Each row was made from one small tree. The marks that hang from a mark follow it in brackets, in the order of their numbers. Every link used is in the known rows. Write each row's tree.
In the rows, 128 means zero.
Known rows
K527(K935(K834(K162(K25 K42 K695)))): [123 159 112 125 135  51 146 125 110 129 130 136 135 139 155 147 128 123
 119 171 133 162 172 119 123 159 125 128 144 149  87 142 136 138 158]
K42(K761): [123 115 130 130 114 111 133 134 125 116 129 137 127 141 137 115 139 136
 107 132 129 161 148 118 141 123 117 132 136 130 136 142 151 143 154]
K25(K162(K641 K695 K834(K935))): [118 123 125 104 139  86 163 146 122  97 116 122 132 126 103 146 138 110
  94 133 120 135 149 115 152 140 131 127 151  77 139 141 127 146 105]
K935(K527 K834(K162(K695))): [117 140 105 118 120  19 141 123 112 116 131 142 120 134 145 127 133 129
  97 151 143 130 129 111 131 140 128 135 137  99 104 152 161 145 110]
K695(K162): [117 140 126 102 124 102 115 115 112 120 127 126 128 130 128 126 144 127
  98 101 137 136 152 131 112 115 117 129 133 129 141 147 145 154 125]
K42(K162(K25)): [117 100 119 121 129 102 116 136 121 126 126 137 122 134 156 145 145 136
 109 150 101 170 170 133 125 102 123 133 133 116 130 145 103 158 172]
K812(K25(K162(K42 K641 K695(K956)))): [113 120 116  91 132  88 140 112 112 100 113 110 112 130 128 143 151 122
  54 115 111 140 187 132 138 170 124 110 126 101 162 136  80 149 136]
K812(K25(K162)): [118 124 121 101 133 119 139 138 106 125 120 115 105 126 137 127 156 130
  81 120 105 132 165 141 130 110 122 134 125 120 186 141 115 146 127]
K761(K42(K162)): [114 112 130 130 124 112  92 140 110 129 125 150 121 138 119 126 141 134
  74 153 130 167 151 132 127 136 115 135 121 115 123 142 119 146 127]
K956(K695(K162(K42(K761) K641))): [120 119 120 120 130  83 154 106 131  99 125 111 124 139  98 114 135 129
  93 109 127 158 167 112 135 158 136 110 141 134 136 135 152 144 163]
K761(K42(K162(K25 K695))): [120  97 119 108 128 110 104 132 115 134 124 152 122 134 157 145 137 142
  77 154 123 179 181 129 112 148 118 138 119  83 103 139 113 142 161]
K695(K162(K641 K834) K956): [111 133 130  93 121  24 119  85 116  80 121 122 137 134 109 129 137 117
  58  93 160 132 144 121 126 123 122 121 124  94 135 149 127 161  87]
K834(K935(K527)): [112 146 113 134 117  92 128 150 124 121 133 114 120 122 151 120 141 115
 101 150 127 133 139 125 120 114 131 125 172 134 125 146 119 147 143]
K42(K162(K25 K834(K935(K527))) K761): [121  84 114 135 133  25 133 145 120 120 132 135 116 138 170 121 137 137
 107 174 131 181 157 105 129 103 138 144 171 114 113 140 133 152 168]
K935(K834(K162(K25 K42(K761) K641))): [115 119 127 138 128  20 126 109 117 106 123 144 121 148 127 150 140 134
 103 153 148 174 159 105 154 132 124 111 138 154  95 147 138 142 213]
K42(K162 K761): [119  90 130 138 126 102 124 136 119 120 129 147 124 148 129 113 142 138
  99 153 114 184 149 117 155 123 120 136 138 119 140 139 130 159 144]
K25(K162(K641 K695)): [114 121 117  94 131 123 152 135 122 101 115 125 132 132 106 145 139 116
  90 115 111 146 150 125 151 143 124 118 119  76 156 143 117 150 130]
K935(K834(K162(K42 K641 K695(K956)))): [110 140 127 124 125  22 131  94 116  94 123 142 131 140 114 148 136 122
  71 143 143 146 154 110 155 177 119 109 136 113  89 146 117 150 133]
K25(K162(K641 K695(K956) K834(K935))): [114 126 126  96 138  61 156 121 123  88 117 119 138 125 115 139 135 108
  63 123 129 139 152 114 151 150 129 124 150  62 137 140 106 154  99]
K834(K162(K42(K761) K641)): [110 133 129 151 128  96 121 118 120 104 120 148 123 149  95 136 143 131
  98 146 123 163 153 108 172 149 128 105 147 151 106 140 138 139 171]
K641(K162(K25 K42 K695(K956) K834)): [127 117 117 103 123  32 144 127 121 111 133 132 130 118 173 151 140 139
 103 135 130  94 196 121  67 161 125 133 138 119  73 142 129 144 138]
K402(K820(K162(K25 K641 K695 K834))): [122 107 124 113 122  68 136 114 140  93 121 131 110 132 133 151 148 118
 122 144 130 152 160 116 101 110 127 130 135 133 100 146 148 142 143]
K935(K527 K834): [115 129 112 120 109  13 132 142 114 111 131 123 118 132 147 120 134 124
 106 134 160 132 118 123 106 111 123 132 129 136 131 158 151 148 132]
K956(K695(K162(K25 K42 K834))): [129 122 117 103 135  53 157 122 123 114 124 112 121 125 141 131 137 142
 115 107 127 135 181 122  83 136 138 133 145 147 115 141 170 136 152]
K956(K695): [127 130 120 125 122 126 164 138 138 113 130 114 126 127 124 115 137 132
 105 127  99 131 152 130 126 130 131 133 137 112 141 139 152 139 126]
K956(K695(K162(K42(K761) K834(K935)))): [128 126 130 128 138  57 164 125 126 113 131 112 122 130 118 104 135 133
 105 125 134 145 167 105 117 155 139 131 177 149 115 133 176 139 135]
K402(K820): [122 108 137 129 115 130 122 124 129 110 127 128 109 126 126 124 136 121
 117 130 123 132 134 132 113 100 114 131 138 184 139 149 141 145 136]
K402(K820(K162(K42(K761) K641))): [112 113 137 151 119  91 115 117 136  98 122 131 107 145 100 125 154 118
 118 142 140 174 150 110 127 130 121 108 145 206 112 143 143 145 182]
K695(K162 K956): [113 143 129  93 122  72 109  84 113 107 129 122 134 128 141 117 141 125
  59  90 146 141 154 129 114 128 114 125 128 111 137 146 122 164 116]
K761(K42(K162(K25 K641 K834))): [115  94 125 120 127  59  98 135 114 108 117 150 122 141 119 151 137 132
  78 154 141 172 158 126 123 119 125 133 116  99 113 144 116 141 145]
K812(K25(K162(K695))): [123 119 115  89 134 128 149 136 109 125 119 118 108 125 146 134 152 131
  81 123  99 131 176 137 129 136 121 137 125  88 174 138 116 144 114]
K162(K25 K42 K834): [126 119 124 120 119  56 128 153 117 113 118 129 121 129 154 160 142 141
 138 132 135 138 173 126  81 125 126 132 142 174  97 148 146 131 177]
K761(K42(K162(K25 K641 K695 K834))): [117  90 119 107 127  67 111 130 117 110 117 154 124 139 127 156 132 135
  78 159 135 169 169 123 122 144 125 135 115  68 101 141 118 138 133]
K956(K695(K162(K42 K834))): [127 132 124 113 131  61 158 127 122 108 125 114 123 127 110 119 138 136
 111 108 129 122 162 120  97 151 136 133 147 147 122 141 180 138 109]
K820(K402): [124 145 133 126 111 124 145 151 130 110 126 122 130 134 137 130 161 120
 134 133 111 127 145 131 125  96 121 128 101 148 137 145 145 140 132]
K641(K162): [119 133 125 128 119 108 135 146 121 125 139 131 127 122 129 126 148 128
 110 140 116  88 155 134 103 113 119 131 131 126 123 146 134 151 119]
K935(K527 K834(K162)): [113 144 114 131 121  12 130 126 109 117 131 139 117 137 136 120 138 128
  99 151 149 130 117 116 132 113 128 132 137 130 116 155 159 147 122]

Write each row's tree
[119 116 122 120 118  49 126 144 124  93 113 126 123 135 127 171 139 129
 127 133 136 143 169 123 105 125 131 116 136 158 104 148 126 133 183] => K162(K25 K42 K641 K834)
[109 106 119 111 122  89 127 107 127  93 123 136 136 138 119 140 137 119
  61 141 107 165 160 125 161 154 122 116 127  57 130 141  76 166 112] => K42(K162(K641 K695(K956)))
[105 155 106 134 130  89 139 120 127 108 128 130 124 129 124 138 137 108
  81 170 112 132 147 111 166 142 140 113 174  78  99 140 115 144 125] => K834(K162(K641 K695) K935(K527))
[121 114 117  96 134  75 151 143 109 101 110 117 108 132 113 150 150 126
  90 127 114 125 175 129 127 157 131 124 130 113 159 139 118 136 111] => K812(K25(K162(K42 K641 K695 K834)))
[120 142 127 130 127  50 134 124 110 118 127 147 125 135 124 145 140 134
 108 152 135 139 155 113 136 167 119 126 143 143  87 147 150 141 134] => K935(K834(K162(K42 K695)))
[115 137 124 122 124  52 140 110 119 102 125 145 130 139 107 147 137 121
  89 151 134 139 140 114 166 141 121 122 130  89 107 150 139 147 117] => K935(K834(K162(K641 K695)))
[120 118 130 126 123 103 114 117 136 118 127 128 105 128 152 135 156 126
 125 141 127 162 159 127  93  88 118 130 139 177 112 147 143 147 180] => K402(K820(K162(K25)))
[118 104 112 127 132  35 129 152 118 121 130 128 117 128 165 138 141 128
 110 170 121 154 157 121 110  96 138 142 168 116 113 146 114 154 146] => K42(K162(K25 K834(K935(K527))))
[116 131 128 102 121  53 127 113 115  92 120 124 131 135  96 139 139 118
  96 107 150 126 140 123 122 110 125 127 128 110 139 151 152 150  97] => K695(K162(K641 K834))
[116 103 124 120 128 102  90 135 113 134 124 150 118 136 148 139 140 141
  78 153 127 179 169 133 113 123 117 136 120 112 115 142 111 145 171] => K761(K42(K162(K25)))
[121 120 128 142 120  92 133 147 119 123 138 134 123 132 129 122 148 137
 119 143 128 116 167 118 104 145 120 123 143 171 106 140 145 145 163] => K641(K162(K42(K761)))
[124 125 117 105 138  56 164 108 134  99 127 101 125 122 126 133 134 121
  93 121 123 139 172 117 120 112 144 126 159  92 127 138 141 144 146] => K956(K695(K162(K25 K641 K834(K935))))
[120 132 118 107 128 101 155 103 133  98 126 107 127 130  98 119 136 121
  85 105 116 136 155 126 134 128 136 118 132  94 150 140 144 149 125] => K956(K695(K162(K641)))
[114 145 123 126 120  58 136 147 129  95 116 133 130 142 102 157 157 123
 121 140 135 149 167 113 116 167 131 118 142 120  83 146 150 137 116] => K820(K162(K42 K641 K695 K834))
[116 157 125 135 136 134 138 124 123 128 132 142 129 124 134 138 144 123
  91 167  98 137 165 116 163 146 127 128 179  95  92 136 126 144 119] => K834(K162(K695) K935)
[108 125 120  95 131  88 139 119 120  92 112 120 135 133 114 146 138 118
  69 105 122 154 166 122 141 183 122 104 123 105 135 139  93 154 148] => K25(K162(K42 K641 K695(K956)))
[117  90 120 120 128  57 126 138 123 100 119 135 125 140 125 157 141 127
 106 154 115 162 156 127 133  96 131 130 131  99 128 147 108 153 143] => K42(K162(K25 K641 K834))
[122 113 129  95 126   4 116  88 109 104 124 129 128 135 167 129 136 143
  82  95 167 166 180 109  91 142 122 128 139 147 104 142 146 151 175] => K695(K162(K25 K42(K761) K834) K956)
[114 135 112 121 130 104 128 113 124 110 117 143 126 136 132 172 142 132
 104 151 106 153 186 118 144 159 131 106 141 114  83 141 117 136 188] => K834(K162(K25 K42 K641 K695))
[127 116 121 115 123  59 144 149 121 120 136 132 124 119 157 144 144 136
 124 142 125  89 168 129  78  96 126 143 131 121 105 148 150 144 132] => K641(K162(K25 K834))
[112  97 116 121 127  95 117 128 126 108 121 132 124 140 131 157 144 126
  99 151 105 174 166 132 144 101 127 119 127 100 135 145  84 159 178] => K42(K162(K25 K641))
[113 108 122 115 134  97 137 132 110 109 114 116 103 140 114 132 155 128
  80 124 117 156 173 126 149 139 126 112 131 142 175 135 109 143 168] => K812(K25(K162(K42(K761) K641)))
[109 160 109 125 130  74 133 103 122 117 133 133 128 123 159 120 137 120
  61 158 118 135 156 111 151 155 133 124 178  78  91 138 113 151 111] => K834(K162(K695(K956)) K935(K527))
[122 112 133 137 121 103 127 122 135 116 126 139 108 138 131 122 152 130
 126 145 133 171 164 108 108 156 118 125 151 189  94 140 162 141 165] => K402(K820(K162(K42(K761) K695)))
[113 116 127 127 121  96 116 109 142 103 123 124 108 133 131 145 155 116
 116 140 128 165 157 125 111  88 123 117 134 162 118 148 127 149 186] => K402(K820(K162(K25 K641)))
[123 168 135 121 123  54 159 133 139 103 130 121 136 131 152 130 173 113
 108 152 126 140 168 109 122 133 130 136 135  95  82 138 146 146  79] => K820(K162(K695(K956) K834(K935)) K402)
[124 110 113 105 118  60 142 140 126  93 113 130 127 133 138 179 133 130
 126 135 129 142 182 119 105 157 132 118 134 122  90 146 128 129 169] => K162(K25 K42 K641 K695 K834)
[117 136 114 107 131  15 118 131 110 120 126 112 116 121 164 141 142 128
 117 124 157 138 172 117  71 122 136 126 171 170  98 148 146 143 171] => K695(K162(K25 K42 K834(K935(K527))))
[114  96 115 108 126 102 104 124 119 117 118 149 124 138 134 155 135 132
  69 156 125 182 177 127 131 148 122 124 113  68 108 140  96 143 166] => K761(K42(K162(K25 K641 K695)))
[127 126 113  97 133  95 155 107 130 119 130 109 123 124 151 122 137 137
  98 105 114 144 177 128 103 116 134 130 134 106 136 139 150 146 164] => K956(K695(K162(K25)))
[121 133 113  99 131  23 127 123 113 119 129 114 119 120 168 134 139 125
 107 122 153 133 160 119  84  95 135 137 164 125 116 149 148 148 149] => K695(K162(K25 K834(K935(K527))))
[116  74 114 107 126  68 131  92 131  98 124 140 131 147 158 138 133 133
  64 147 114 202 181 110 163 149 124 120 126  52 121 134  83 163 180] => K42(K162(K25 K641 K695(K956)) K761)
[124 111 115 134 123  17 137 154 120 117 127 124 113 131 178 135 137 137
 128 156 150 160 168 103  95 130 139 130 180 176  88 142 149 132 206] => K162(K25 K42(K761) K834(K935(K527)))
[114 119 124  94 132  50 148 128 117  85 109 125 136 133 105 146 136 120
  79 108 133 140 157 116 131 177 126 116 127 104 129 142 117 147 114] => K25(K162(K42 K641 K695(K956) K834))
[109 143 120 119 126  19 121 128 112  97 122 109 123 129 104 138 140 111
 101 125 162 128 147 114 105 134 138 112 169 156 114 148 137 148 131] => K695(K162(K42 K641 K834(K935(K527))))
[116 107 131 121 132  55 145 150 113  93 111 131 126 144  89 134 140 127
 109 119 142 158 143 109 144 143 128 119 131 149 144 143 151 141 152] => K25(K162(K42(K761) K641 K834))
[123 108 121 130 123  79 131 140 123 129 137 134 120 129 162 136 147 144
 124 142 126 128 189 119  90 132 123 122 140 166  96 139 135 144 211] => K641(K162(K25 K42(K761)))
[120 122 116  82 132 105 148 112 112 116 121 117 112 124 156 126 151 129
  53 112 105 133 180 136 131 146 119 134 123  74 172 136 100 151 108] => K812(K25(K162(K695(K956))))
[122 116 125 115 114  85 136 113 125 107 125 136 132 137 154 126 133 139
  83 121 134 167 176 110 127 195 116 119 141 127  99 136 127 144 162] => K162(K42(K761) K695(K956))
[115  77 120 128 126  84 122 120 127 107 124 140 124 150 137 138 140 134
  94 155 114 201 167 116 163 107 127 120 130 100 135 140 100 158 202] => K42(K162(K25 K641) K761)
[111 102 132 130 124  69 100 141 112 104 118 151 124 143  89 137 137 126
  72 154 142 160 139 127 137 131 123 132 119  97 122 145 125 142 100] => K761(K42(K162(K641 K834)))
[120 100 124 107 133  65 158 146 115  92 111 134 129 143  99 142 134 128
 109 120 135 158 155 104 143 173 130 122 131 117 131 140 152 138 140] => K25(K162(K42(K761) K641 K695 K834))
[116 118 124 108 134  66 140 147 106 100 110 114 105 132 103 146 153 125
  91 124 120 126 165 133 128 130 129 122 130 140 169 142 118 138 122] => K812(K25(K162(K42 K641 K834)))
[119 169 124 137 130  59 142 126 109 124 134 137 139 142 125 123 131 115
 107 169 136 148 135 124 147 124 121 134 140 141 120 146 146 145 106] => K527(K935(K834(K162)))
[122 123 140 136 121  77 123 132 131 106 126 134 109 132 119 124 154 121
 128 140 139 136 133 121  98  97 119 140 144 176 114 150 173 144 103] => K402(K820(K162(K834)))
[117 117 112  89 131 121 151 127 115 108 116 114 111 129 123 142 150 120
  72 125 100 132 174 135 147 135 125 123 121  74 181 138 101 145 117] => K812(K25(K162(K641 K695)))
[123 140 113 120 134  36 161 133 123 111 130 103 119 122 124 109 136 127
 105 124 136 121 156 114  93 148 147 129 176 150 114 139 167 139 116] => K956(K695(K162(K42 K834(K935(K527)))))
[119 134 125 124 129  42 127 114 113 123 129 143 122 133 152 145 143 136
 104 147 136 147 151 120 137 104 118 132 132 127 105 151 144 147 167] => K935(K834(K162(K25)))
[110 140 105 127 120   4 134 122 113 101 123 136 120 141 119 143 133 121
  99 155 148 136 135 108 138 163 133 111 138 125  93 151 141 142 137] => K935(K527 K834(K162(K42 K641 K695)))
[113 158 107 132 132  97 139 129 121 127 132 136 122 124 150 127 139 120
  91 170 111 131 153 112 150 144 137 127 180  95  93 140 134 143 118] => K834(K162(K695) K935(K527))
[119 154 129 111 114  43 157 120 142  80 120 125 139 143 123 140 170 110
 105 137 128 143 158 111 133 132 130 122  99  77  98 142 145 145  78] => K820(K162(K641 K695(K956) K834) K402)
